Each row comes from the steps of one path. Every step used is in the known rows, and no mark comes twice. Write the path behind each row, first mark first.
Known rows:
Q, U, R, L, H: [ -7  -8 -25   3  -6  -5 -11 -13   8   1   8 -10   0   9  16   8  -2   3
  -1 -10 -21   8   8 -12  10  -9 -32   1   0  14   5 -14   9   9  -2  -8
  22  -2  -3  -9   2]
Q, C, S, L, H: [ -8  -5   4   9 -10  14   8   3   4  -4 -15 -12  -9   2   3  27  10  -9
 -15 -19   1  -2  13 -22   1  14   0 -13 -21   2 -12  -8 -21   7   2   6
  24  15  -3   9   1]
X, C, Q, U: [ -6   1   3  21  -1  -6 -21  -1  -4  -7   8  -1  -5  19   7   8   5  -4
  10 -19  15  -5   0  10 -16 -20 -10   1 -42   6  16  -2   8  22   4   8
  11   3  12   6  -6]
V, G: [ -4  12  -7   3  15   2  -8 -11   9  -2  12 -15   3   3 -21 -16   8  10
  -5  21  12   4  -8  -4 -13  -4 -13   4  25 -10  -2  18  18  -3   0  -9
  -1  -2  -5   4   9]
K, C, P: [ -1   0   3   6  -4  -5   4  12 -21 -13   8  -2  -5  -1 -12   7  11   3
   6  16   6  -7 -10   7  -9  -1  -6  10  15 -20  -9 -10   1 -23  12   0
  -6   4  -5  -2   1]
Q, C, K, V: [  9 -10   8   5 -14  -7  12   9 -16  -4  -1  -7  -7  -8  -5  27  -2  -3
  -2   7  -2  -4   6  -7 -10  13  16   6   0  -3  12  -5  -5   5   8   2
 -11  11 -16 -10  -1]
X, C: [ -3  13   3  10 -17  -9 -12  -7  -6  -6   9 -13   4   7 -13   4   4  14
  -1  -5  10  -8 -11   8  -4   3 -12 -21 -24   9   6  -2   7   8   7   1
  21   1  -4   9  -9]
R, L, S, C, P: [ -5   1 -11   7 -13   2   0   6  -2  -7 -14 -10   3   0  16  -2  -2  11
 -18   9 -19  -6   3  -8   8  18  12 -21 -10  -6  -4   2   4   6 -12  -8
  -5   4  13  12   7]
Q, U, R, L, W: [  4  -5 -32   6  -4 -13 -19 -13   9   8   7 -14  -1   6  19  -1  -5   1
   4  -7 -18   8  12  -5   6 -17 -29   2   3  16   9 -16  11  15   4  -1
   5 -16  -6  -8   0]
S, C: [ 16   6  -7 -15  -7   1  -2 -10  -7 -15   4  -2   0   5  -2  22  -4  13
 -11   3  -1  -4  -8 -14   9  -6 -14  -9  -5 -16   3   3  -3  12   0  -8
  11  -1   1  -3   4]
W, L: [  2  16  -7 -25  18   0   4  -9  10   7 -13  19  18   2   1   1   6   6
  -5  17   5  -5 -16 -12  15  -2   9  -3  -3   7  -5   2  15 -18   5   6
   1  -9   0  -3   2]
G, V: [ -8  15   4  -5  10  -8  10   2  -6   2   7   2  -3  -6  -8  14   4  -3
   4 -10 -16 -11 -13   1   3  16  -5  15  -2   6  14   9  -1 -11   6 -11
   2   7 -22   8  24]
K, C, S: [  4   0  16  -6  -7   7  -1   3 -12 -14   7  -7 -14   4 -22  11  12  -6
  15   5  12  -1   5   3 -13  -2  10   7   0 -12 -19  -2 -25  -8  16   0
   5  11  -7   1 -12]
K, C, M: [ -5   4  10   2   3   5  -1  -3  -5 -11  -7  -7  -3   6 -17 -11   8  -3
   4   8  -4   2  -4  11 -21 -11   8  21   4   0  -4   2 -21 -16  11   3
  -7   9  -9  -3 -10]
K, C, Q, U, R, L: [ -6 -12   3   9   0   0 -14  -5  -6   0  12  -2 -13  16   9  -2  -1 -10
  18  -6  -2  14   5  -2 -16 -20   6  14   0  -9   8  -6  -9  11   5  10
   3   3   4 -10 -11]
Q, U, R, L, S, C: [ 12  -8 -23   2 -15  -6 -17 -18   8   4   8 -13  -2   9  19   8  -4   7
  -2  -7 -18   9   8  -9   7 -14 -26 -14  -4   7  12 -15  -3  33  -9  -2
   4 -19   0  -6   3]
U, R: [ 12  12 -12 -31   2 -19  -7 -29   8  10  12  -4   5   1  -7   2   1   4
  -2   0  -5  -3 -10 -11  -3  -1 -27 -19  22   3   0  -8   9   1  14  -3
  17 -18   1  -3   1]
V, K, C, S: [-15  -5  22   6  -5  -7   6   1 -17   1  16  -9   0   3 -27 -17   6   1
  10  15  25   6   5  12   0  11   9   9  26  -7 -21   0 -10 -23   3  -7
   4   2  -8   0 -17]
X, C, Q, U, R, L: [ -3  -1  -4  18  -5 -13 -28 -14  -4   2   4 -11  -7  22  15  -2  -5  -7
  10 -20  -4   2   2   2 -14 -16  -8 -17 -32  10  20  -5   4  23  -2   7
  19   0  18   6 -12]
L, W: [  2  10 -17   1  -3   3   1  10  13   3   0   0   2 -17  -3  -3   3  11
  -1   1   8  -3   6  17   4   0  -9  15  -2  15 -11  -1  23   4  21  -5
  -8  -6 -13   1   2]
L, S, C: [ 10   4   4  -4 -13  13   5  -2  11  -6   2   4   0 -12  -2  11   7  20
 -10   1   9  -5  -3   6   5   8  -5 -14 -17  -3  -6   1  -1  32  -1  -4
  -6 -11  -3   7   9]
H, L, W: [ -9  12 -21   2  11  13  11   8   9   5   2   9  11 -15   5 -14  -5   5
  -2  -9   2   3   2   4   5  -1   2 -19 -10   5  -4  -9  30  -1   8  -2
 -11 -22 -15   5  -5]
C, P: [  0  11 -11  -8  12 -17   4   2 -13 -12  -2   7   5   4   1  13  13  -2
 -10  13   1 -22 -11  -3  -1   6 -16   6   8 -14  -8  -5  24 -32  10  -7
   0   2  11   5  15]
G, V, K: [-22   9  13   6  12 -18  14   4 -12  14  14   1   4  -8 -14  -9   1  -2
   4  -2  -5  -5 -13  10  10  25  -1  19  20  10  10   9   3 -21  -5 -17
  -1   2 -22   7  20]
R, U: [-10  10 -19 -15  -2 -10  -6 -11  13 -25  -1 -15   3   6  -3 -10   4  18
  -4  -1   6  -3  -8 -29   2   4  -9  23  -5  -4 -15  -6  16 -13   1  -7
  10   8  14  -5   7]
K, V, G: [  5   0   1   5  14  -1   1  -1   8  -1  -1 -20  -1   0 -34  -1  -2   5
   5  25   9   2   9  14 -29   6   5   9  30 -11   4  28  13  -4   1   5
 -16   2 -27  -3   1]
X, C, Q, U, R: [  3   0   1  13   0 -13 -25 -13   0   1   9  -2  -7  17  10   2   0  -7
  12 -20   7  -1  -2  10 -17 -22 -18 -12 -30   9  18  -7   4  24   3   8
  17  -7  14   4  -8]
P, C, K, V, G: [  4  -2   5  -5 -14   5   5  24  -6   5   1   8  -6 -10 -17   7 -15   4
  -9  15  -6  -2  -2   3  -7   2   3  26  15 -16  14  10   0 -22   3  -1
 -13   9  -1 -17  -3]
Q, U, R: [ 10   0 -21  -9   0 -15 -16 -24   7   4  19  -5   1  12   7  15   4   2
   4  -7  -2   2  -1  -6   1 -22 -40   3   5   6  10 -16   9  15   9   2
   9 -20  -8 -12   6]
P, C, Q: [-15  13   4 -17  -3   6   0   7   3  10   4  25  -5   5  -3  16   0   3
 -21  -8   8  -8  -9  -4 -10  -5  -2  25 -21 -16   8   7   7  -7  13   7
   7  -2  17  -4   4]
Q, U, R, L, S: [  1  -4 -21   5 -10 -10 -15 -16  11   7  10 -12   2   8  17   2   2   6
   0  -5 -15   6   6  -4   1  -9 -24  -7  -2  13  10 -16   5  24  -2  -1
   4 -17  -3  -4   4]
G, V, K, C: [-24   2  22  17   1 -11  16  10 -20  10  22  -4  -4 -11 -22 -12   0   0
  16  -1  -3   3 -12  17   5  20   3  21  26   5   9   5  -8 -18  -3 -12
  -4   3 -31   3  11]

Which path is each row?
[ 10 -11   8  13  -7  -3   8   9 -16  -1  -1 -16 -10  -6 -12  15  -3  -4
   0  15   0   4   7  -6 -17   8  14   9  12  -8  12   2  -5   8   1  -2
 -17  11 -16  -7  -1]
Q, C, K, V, G
[ 17  -7 -14 -10   6  -3 -16 -18  -5  -6  -1   0  -9  21  27  14 -14  -8
  -3 -12 -16   9   6 -19  -1 -26  -8  -2 -11 -14  17   2  -7  24 -10   2
   9  -2  24  -6   1]
S, C, Q, U, R, L
[ 19  -6   0  -5  -1   9  -4  -8  15   2   3  11  -7  -3  16   9   2   1
   0 -12   5   3   5   9  -3 -13 -12  -8 -18  -2   3  -4  -4  46  -4   4
  -7 -18  11   4  10]
L, S, C, Q, U, R
[-25  -1  29  14  13 -10  15  11 -19  13  17   4  -8  -6 -14 -12   0 -10
  18  -6   0   4  -9  17  -2  15  13  29  17   1   8  11  -7 -16  -4  -9
  -5   7 -18   4  12]
G, V, K, C, Q
[ 34 -11   1  -7  -2   1   2   8 -17 -18  -3  -5  -7  -4  -7  12 -20  -2
   1  16 -10   5   2  -5   0  -6   7   4  22 -18  10  16  -9   1 -11 -10
 -13  16   5 -13  -3]
S, C, K, V, G
[ -1   5 -22  10  -4   7  -6   6  17   3 -18  -5  14 -11  18 -15  -4   3
 -12 -14  -2   0   4  -5  15  -4  -5  -7   5  18  -3  -2  16  -7   1  16
   1   4  -2  -2   3]
S, L, W
[  8 -14 -13  -3   5   6  -8  -8   1  -8  -4   7 -13  13  26  17 -13  -7
  -4 -18 -19  11  10 -15   7 -17 -13   2 -16  -7   8   1  -7  21 -11  -5
  19   8  21  -4   3]
S, C, Q, U, R, L, H
[  6 -10   0   5 -19   6   3  10  -4  -6 -16 -11   1  -7  12  -1 -13   7
  -7   9 -24   2  13  -4   5  23  33 -15  -6   0   4   8  -6  10 -14  -5
 -12  13   4  -1  -5]
R, L, S, C, K, V
[  3  -4  11   1  -8  11  -5   3  -5 -12  -3 -11  -6   6  -6   5   5  -9
   9  -5   5   2   8  -7  -5  -6  12  -6   5 -10 -14  -3 -29 -12   6  14
   9  16  -1  -1 -14]
K, C, S, L
[ 21   1   3 -18   4  12  11   8   7   3 -17  28  11 -17  15  -3  -1   6
  -2  14   3  -2 -12  -1  25  -3  19 -11 -12   8  -3  -1  -1   3  -7   3
 -18 -10  12  -2   5]
W, L, S, C, K
[ 13   8   1 -18  16  13  10  -6  20   6 -32  21  11  -7   7  -9   5   2
  -9  11  -2  -3 -11   5  11  -5  16 -12 -19  13  -5   6 -11   3  -9   9
 -18 -14   7   8   3]
W, L, S, C, M
[  7   1  -7 -16  -3  -6  -9 -25  11  12  -5  -4  -2   2  15 -10  -9   0
  -6  -7 -23   7   3 -13  -8   5   0 -32   4  -1   2  -1  -4  23  -5  -1
  10 -14  20   6  -3]
U, R, L, S, C, Q
[ -2   9   0 -15 -16   8  -4  10   4   4 -12   7  -2   7  -1  20  -3  -5
 -25 -11  -3 -10   0 -17   3  -2  -7  -2 -15 -11  -3   0 -20 -19   3  13
  16   7  16   0  -3]
P, C, S, L
[-14  -9  18  12  -3  -3   3   2 -12   2   6 -13   6   4 -15 -25   1  -4
   4   7  19   9   6   4   3   7  11  -1  31  -3 -17  -1 -15 -25  -6   3
   5   7  -4  -1 -16]
V, K, C, S, L
[ 12   5   6 -18  18  15   9  -1  20   9 -20  31   8  -6  12  -3   5   2
  -3   8  11  -3  -9   2  12  -6  20 -11 -23   5  -4   7   4  14  -6  11
 -15 -16  15   6   7]
W, L, S, C, Q
[ -1  -3 -13  -5  18  -9 -18 -19   3   4   3   4  -4  20  25   1  -2 -17
   2 -13  -7   4   9 -14 -14 -20  -7  12 -11  -1  13  -3  11  12   2   5
   8  -3  20  -6   2]
C, Q, U, R, L
[ 24  -5   5  -8  13  15  11  10  13   7 -22  17   5 -14  -3 -11  -8   4
   5  26   2   3  -4  10   8  -3  26  -9   8   4   1  15  -3   7 -17   7
 -30  -7   3  -2   3]
W, L, S, C, K, V, G
[-24   1  23  15  12 -11  15   5 -18   9   4  -3  -4  -7 -21 -21   0 -10
  12  -1 -12   2 -10  22  -3  15   8  29  23  12   9  10 -21 -26  -6 -12
  -8   7 -24   6   8]
G, V, K, C, M
[ -1  12   3 -23 -15   5   0   8   0   2   1   9 -10   4 -15  26   3   0
 -20  -2   4 -12   1  -8  -3   2  -7  12 -16 -14  -7   0 -17 -14  14   1
  13  -1  10   2  -3]
P, C, S
[-21  -6  14  16  -3 -17  10   7 -23   0  16  -7   7  -1 -19 -22   5   6
   4  24  21  -1  -8  16   1  14  -3  12  37 -12 -15  -7   9 -35  -1  -9
  -6  -4  -6  -1  -6]
V, K, C, P
[ 13   3 -11  -4   6   7  -7   7  11  -5 -24  -4   1  -1  11  -1   2 -18
  -5 -15   1  -5  18  -7   5  -5   7  -6  -5  10 -20   2 -10 -10   6  10
   6  13  12   9  -5]
C, S, L, W
[-12   7  -5 -16  15  14  17   7  19   4 -16  27  14 -10   2   3   8   9
  -6   6   1  -2 -10  -5  28   8   2   5 -10  18 -16   3  17 -23   3  -2
  15   5  -3  -2   5]
W, L, H
[ -2  -6  -7   1  13  -2 -14 -14  14   8   2   6  -4  12  26  -3   4 -13
   5 -14  -2   4  11  -2 -14 -15  -1   9 -17   3  10  -4  10  25   1   8
   1  -7  20  -1   3]
C, Q, U, R, L, S
[-15  12  -2  -2   8  20  16   0  14   3   5  15  16 -14   2 -12   6  11
  -6  -6  10  -2  -7   1  -3  15   8 -36 -18  -1  -3  -8  24  12  -1   0
 -12 -23 -11  10   1]
H, L, S
[-16  -4  24  17   2  -6  12  12 -16  11   5  -6  -4  -5 -11 -13  -2 -15
  14 -11  -7   3  -4   7   8  19  12  11  23   4   4   7 -24 -25 -11  -3
   0  13 -18   7   7]
G, V, K, C, S, L
[ 25 -10   9   5  -7  15   7  14   5  -7  -4  -1  -6 -19  -6  -3  -6   8
   3  15   3   2   6  15  -4   5  12  -6   8  -5   0  12  -7  23 -12  -5
 -27   3  -1   0   3]
L, S, C, K, V, G
[ 19  -6   4 -13   0  -9   8  13 -13 -12  -6   8   5 -10  -3   9 -10  -9
   6  14  -7  -8   4   1  -3   9  22  17  17  -1   5   6   9 -23   9  -2
 -18  22  -1 -20  -4]
C, K, V
[ 13   5  -3 -14  12   7  13   5  11   4 -22  26   9  -9  10   1   5   8
  -6  16   2 -10 -15   4  19   0   6 -16 -11   0  -9  -1   5  -3  -8   6
 -17 -17   9   9  12]
W, L, S, C, P
[ -2  -1  -2  -9   6  16   1   7  11 -12 -22   2   2   2   8  10   6 -15
  -9 -20  -1  -5  14 -17  11   9   2  -9  -9   7 -24   2 -11 -19   0   2
  25  27  12   6  -1]
C, S, L, H
[ 15  -3  11  10 -18 -12  -7  15 -18 -10  -1  -7  -1  -1 -10   6 -10   0
  13   1   0  -8   0  15  -9   6  12 -11 -10  10  13   1   0  -6   3  -1
   2  19  -2  -5 -17]
X, C, K, V
[-14 -10  12  22  -7   0   4  12  -7   5   1 -12   4  -5 -13 -31  -2  -3
   9   4  19  11  13  15   6   6  10   4  29   5 -21  -2 -11 -20  -2   2
  -1   3  -8   1 -17]
V, K, C, S, L, W
[-25 -13  18  17  -6   7  12  11  -6   0   4  -6   3  -3 -14 -24   1  -1
   6   0  18  10   9   8  12  15   6   4  26   2 -26  -2 -14 -26  -7  -3
  14  16  -6  -1 -15]
V, K, C, S, L, H
[ -1  -1  -6   5  12  25   8   4  10  -1   4  20   4  -2  20   1  -2   0
  -2 -19   6   4   2   0  -2  -9   7 -24 -35 -11   8  -8  11  32 -13   5
 -19 -25   2   7   2]
H, L, S, C, Q, U
[-25 -17  16  23  -3  -7  -1  -4  -5  17  16  -6   1   3   0 -37  -1   0
  12   4  14  17   8  16  -7   4   9   7  20   2  -3  -6  -1   9 -10   1
  -6 -11  -1  -3 -12]
V, K, C, Q, U, R, L, S
